Known rows, with every way that one mark hangs from another
supav[bekena[galigeb]]: [ 0.44  2.96 -1.85 -0.55  0.55 -2.99 -1.10 -0.14  0.48  1.26 -1.19  1.06
  1.37  1.43 -0.67  1.19  3.68  2.02 -0.87  0.07]
supav[bekena]: [ 1.11  1.81 -1.84  0.54  1.28 -0.88 -2.29  0.82  0.95  0.43 -1.21 -0.50
 -0.62 -0.34 -0.33  0.60  1.94  2.07 -1.80  1.38]
supav[bekena[galigeb] pepoteg[kimod[mozub] sidep]]: [-0.67  5.64 -3.15 -0.07  3.12 -4.85  3.05  0.26  4.08 -0.92 -0.87  1.95
  1.65 -2.98  0.43  0.45  3.69  2.84  1.71  2.49]
ziko[duzo supav[bekena[galigeb] pepoteg]]: [-0.72  5.67  1.54 -1.43 -1.76 -2.68  3.34  0.04  3.39  2.74 -1.67  3.31
  2.26  3.46 -1.46  0.45  5.60  3.56  1.32  1.87]
pepoteg[kimod[mozub] sidep[bekena]]: [-1.38  0.26 -3.48  1.11  2.71 -3.12  2.49  0.21  1.83 -2.48  0.14  1.95
  0.24 -1.98  1.76 -2.34 -2.48 -1.30  0.30  4.76]
beve[duzo[pepoteg[sidep] ziko[supav]]]: [-0.22  4.55  2.00 -2.33  0.61 -0.87  7.26 -0.05  2.02 -2.47 -1.91  5.52
  4.22 -0.91 -0.23  0.62 -4.17  0.68  5.31  0.13]
duzo[pepoteg[sidep]]: [ 0.12  2.51 -0.20 -0.75  1.33 -1.78  2.76  0.70  0.35 -1.54 -0.96  0.86
  2.57 -2.85  0.36  2.35  0.07  0.97  3.40  0.25]
pepoteg[kimod sidep]: [-1.52  2.48 -0.38  1.22  3.31 -0.27  0.81 -1.44  3.44 -1.46 -1.38  1.65
  0.41 -1.60  0.18 -1.03 -0.86 -0.04  1.28  2.27]
beve[duzo[pepoteg[kimod sidep[bekena]] ziko]]: [-0.14  6.36 -0.27 -0.77  0.96 -0.89  3.70 -1.96  4.79 -3.99 -3.48  5.81
  5.80 -2.30 -1.16 -0.73 -6.55  0.82  4.71  2.53]
supav[bekena[galigeb] pepoteg[kimod sidep]]: [-0.22  7.67 -1.79  0.40  3.24 -2.47  0.67 -0.99  5.47  0.12 -2.88  1.91
  3.21 -1.42 -0.89  0.69  3.91  3.72  1.54  2.45]
pepoteg[kimod]: [-1.08  1.20  0.86  1.83  0.79  0.32 -0.39 -1.50  1.79 -1.37 -0.94  1.56
 -0.76 -0.73 -0.99 -1.50 -1.71  0.86 -0.06  1.49]
duzo[pepoteg[kimod[mozub]] ziko[supav[bekena]]]: [ 1.47  3.23  1.55  1.85 -1.73 -3.75  4.87  0.71 -1.21 -4.72 -1.11  5.02
 -0.39 -3.96 -1.70 -0.33 -4.76  5.53  1.20  2.99]
ziko[duzo[pepoteg[kimod[mozub] sidep]] supav]: [-3.48  2.34  2.30 -0.02  0.13 -4.34  8.02  0.07  1.79 -2.70 -0.05  5.31
 -0.29 -1.94  0.38 -0.76 -0.85  0.89  4.41  3.54]
bekena[galigeb]: [-0.78  1.18 -0.18 -1.12 -0.80 -2.06  1.14 -1.11 -0.49  0.93 -0.17  1.62
  2.10  1.77 -0.16  0.65  1.66 -0.09  1.01 -1.31]
galigeb[bekena]: [-0.74  0.28 -1.95  0.64  0.31 -0.35 -0.66  0.80  0.63 -1.09 -0.88  0.74
  1.74  0.69  0.36 -1.09 -0.28  1.05 -0.41  1.94]
beve[duzo]: [-1.48  0.98 -0.29 -1.66  1.35  0.70  1.05 -0.46  2.64  0.05 -0.46  1.48
  0.45  1.28  0.34 -0.79 -0.44 -1.74  1.11 -0.66]
ziko[duzo[pepoteg]]: [-0.98  2.67  2.48 -1.41 -2.72 -1.54  2.41 -0.68  1.00 -0.37 -0.60  2.03
  1.77 -0.80 -1.45  2.02  0.93  1.39  3.63 -0.45]
pepoteg[sidep[bekena]]: [ 0.19  0.93 -3.10 -0.16  2.12 -1.03  0.50  0.57  1.66  0.04 -0.95  0.51
  2.55  0.37  1.48 -0.59 -0.56 -1.37  0.09  3.34]
sidep[bekena[galigeb]]: [-0.01  0.99 -1.88 -0.60 -1.30 -2.51  0.44 -0.58 -0.49  0.99 -0.67  2.06
  3.52  3.08  0.08 -0.39  0.22 -0.42 -0.13  1.08]

Rows
[-1.84  6.05  1.87  1.12  1.60 -2.87  3.43 -0.47  4.10 -1.29 -3.14  4.81
  0.72 -0.69 -1.26  0.05  1.19  3.60  2.40  4.93] : ziko[duzo[pepoteg[kimod sidep]] supav[bekena]]
[ 0.98  4.47  1.64  1.52 -0.84 -1.63  5.15 -0.82  1.04 -3.98 -3.01  6.01
  4.53 -1.49 -1.20 -1.23 -6.93  2.86  3.13  4.84] : duzo[pepoteg[kimod sidep[bekena]] ziko[supav]]
[-1.12  3.65 -2.98 -0.33  1.17 -4.30  4.67 -0.14  3.10 -1.29 -0.34  2.83
  3.79 -1.49  1.04 -1.16  0.27  0.49  2.44  3.55] : supav[pepoteg[kimod[mozub] sidep[bekena[galigeb]]]]
[-2.19  2.90 -1.09 -0.35 -0.17 -4.70  4.90 -0.40  2.85 -2.71 -0.74  3.99
  2.08 -2.67  0.28 -0.48 -1.56  0.02  3.90  4.38] : ziko[duzo[pepoteg[kimod[mozub] sidep[bekena]]]]
[-0.12  4.57  1.62 -0.39 -1.04 -0.53  2.06  1.17  3.69  1.86 -1.50  1.66
  0.28  1.67 -1.19 -0.19  3.87  3.55  0.27  3.32] : ziko[duzo supav[bekena pepoteg]]
[-2.00  1.41 -3.58  0.04  1.93 -5.32  3.59 -0.78  1.44 -1.51  0.01  3.58
  2.32 -0.22  1.59 -1.80 -0.74 -1.33  1.29  3.43] : pepoteg[kimod[mozub] sidep[bekena[galigeb]]]
[ 0.83  6.32 -2.66 -1.46  2.56 -2.78  1.19  0.62  3.89  1.58 -1.90  0.47
  3.91 -0.74  0.15  2.18  5.69  2.81  1.55  1.11] : supav[bekena[galigeb] pepoteg[sidep]]
[-0.11  4.51 -1.73  0.33  0.40 -4.11  1.90  0.25  2.39 -0.92 -0.42  1.87
  0.56 -2.16 -0.77 -0.07  2.74  3.91  0.47  1.71] : supav[bekena[galigeb] pepoteg[kimod[mozub]]]
[-2.63  1.99  2.95  0.25 -1.79 -1.66  6.36 -0.15  3.09 -1.05  0.75  3.69
 -1.42 -0.32 -0.47 -2.53  0.05  1.55  2.32  3.31] : ziko[duzo supav[pepoteg[kimod[mozub]]]]
[ 1.52  7.43  0.91  1.42  1.92 -0.10  3.02 -0.25  4.94 -1.98 -3.12  3.71
  2.24 -2.52 -1.52 -1.05 -1.61  5.19  1.39  4.49] : duzo[ziko[supav[bekena pepoteg[kimod sidep]]]]
[-0.93  6.69  2.32 -0.79  2.07  1.46  6.23 -1.47  6.78 -2.19 -2.43  5.67
  3.54 -0.88 -0.99 -2.43 -4.07  1.40  4.36  2.44] : beve[duzo[ziko[supav[pepoteg[kimod sidep]]]]]
[ 0.00  4.44 -2.94  0.97  3.80 -2.60  1.94  1.29  4.55 -1.72 -0.70  0.35
 -0.43 -4.78  0.59 -0.19  2.03  2.98  0.65  3.85] : supav[bekena pepoteg[kimod[mozub] sidep]]
[ 1.61  4.15  0.91  1.46 -0.95 -1.85  4.24  0.88  1.85 -2.99 -0.73  3.59
 -0.38 -3.23 -1.48 -1.65 -2.79  5.27  0.35  3.70] : duzo[ziko[supav[bekena pepoteg[kimod[mozub]]]]]
[ 0.96  5.17 -1.30 -2.52  0.30 -1.21  4.04 -0.46  3.14 -2.45 -2.49  4.25
  6.50 -1.62 -0.21  0.82 -4.88  0.14  4.68  1.00] : beve[duzo[pepoteg[sidep[bekena]] ziko]]
[-0.61  5.61 -1.73  0.21  1.39 -1.81  2.26 -1.43  4.55 -0.17 -2.26  2.95
  5.39  0.21 -0.28 -0.96  0.53  1.14  2.21  3.42] : supav[pepoteg[kimod sidep[bekena[galigeb]]]]
[-1.68  4.89  0.22 -2.13 -0.93 -3.03  5.87 -0.09  3.98  2.44 -1.47  4.18
  5.56  4.15  0.33 -0.65  3.21  0.18  3.23  3.72] : ziko[duzo supav[pepoteg[sidep[bekena[galigeb]]]]]
[-1.22  2.74  3.49 -1.04 -2.30  0.30  4.37  0.36  2.87  1.38 -0.34  2.20
  0.88  1.92 -0.86 -0.77  1.95  1.60  2.05  1.84] : ziko[duzo supav[pepoteg]]
[ 2.46  5.25  0.61 -0.07  0.49 -2.48  4.09  1.23  0.19 -2.24 -2.61  3.67
  3.05 -2.57 -0.84  1.94 -1.83  4.57  2.35  2.28] : duzo[pepoteg[sidep] ziko[supav[bekena]]]
[ 0.02  2.73  0.75 -0.31  1.65  0.31  4.80  1.58  2.26  0.35 -0.57  1.02
  1.57 -0.04  0.96 -0.22  1.14  1.19  1.83  2.61] : ziko[supav[pepoteg[sidep]]]
[ 1.38  7.42  2.09  0.90 -1.52 -1.65  3.10 -1.41  2.80 -1.07 -2.80  5.30
  3.35  0.16 -2.94 -0.85 -0.90  6.02  1.24  2.32] : duzo[ziko[supav[bekena[galigeb] pepoteg[kimod]]]]
[ 1.79  2.33  3.75 -0.10 -3.52 -0.95  5.10  0.30 -2.44 -2.62 -0.90  4.10
  2.61 -1.22 -1.70  0.89 -4.75  3.24  2.92  0.03] : duzo[pepoteg ziko[supav]]
[-0.92  2.12 -2.17  1.68  2.74 -0.74  0.06 -0.94  3.42 -1.38 -1.94  2.07
  1.92 -0.39  0.44 -2.10 -2.28 -0.50  0.21  4.69] : pepoteg[kimod sidep[bekena]]
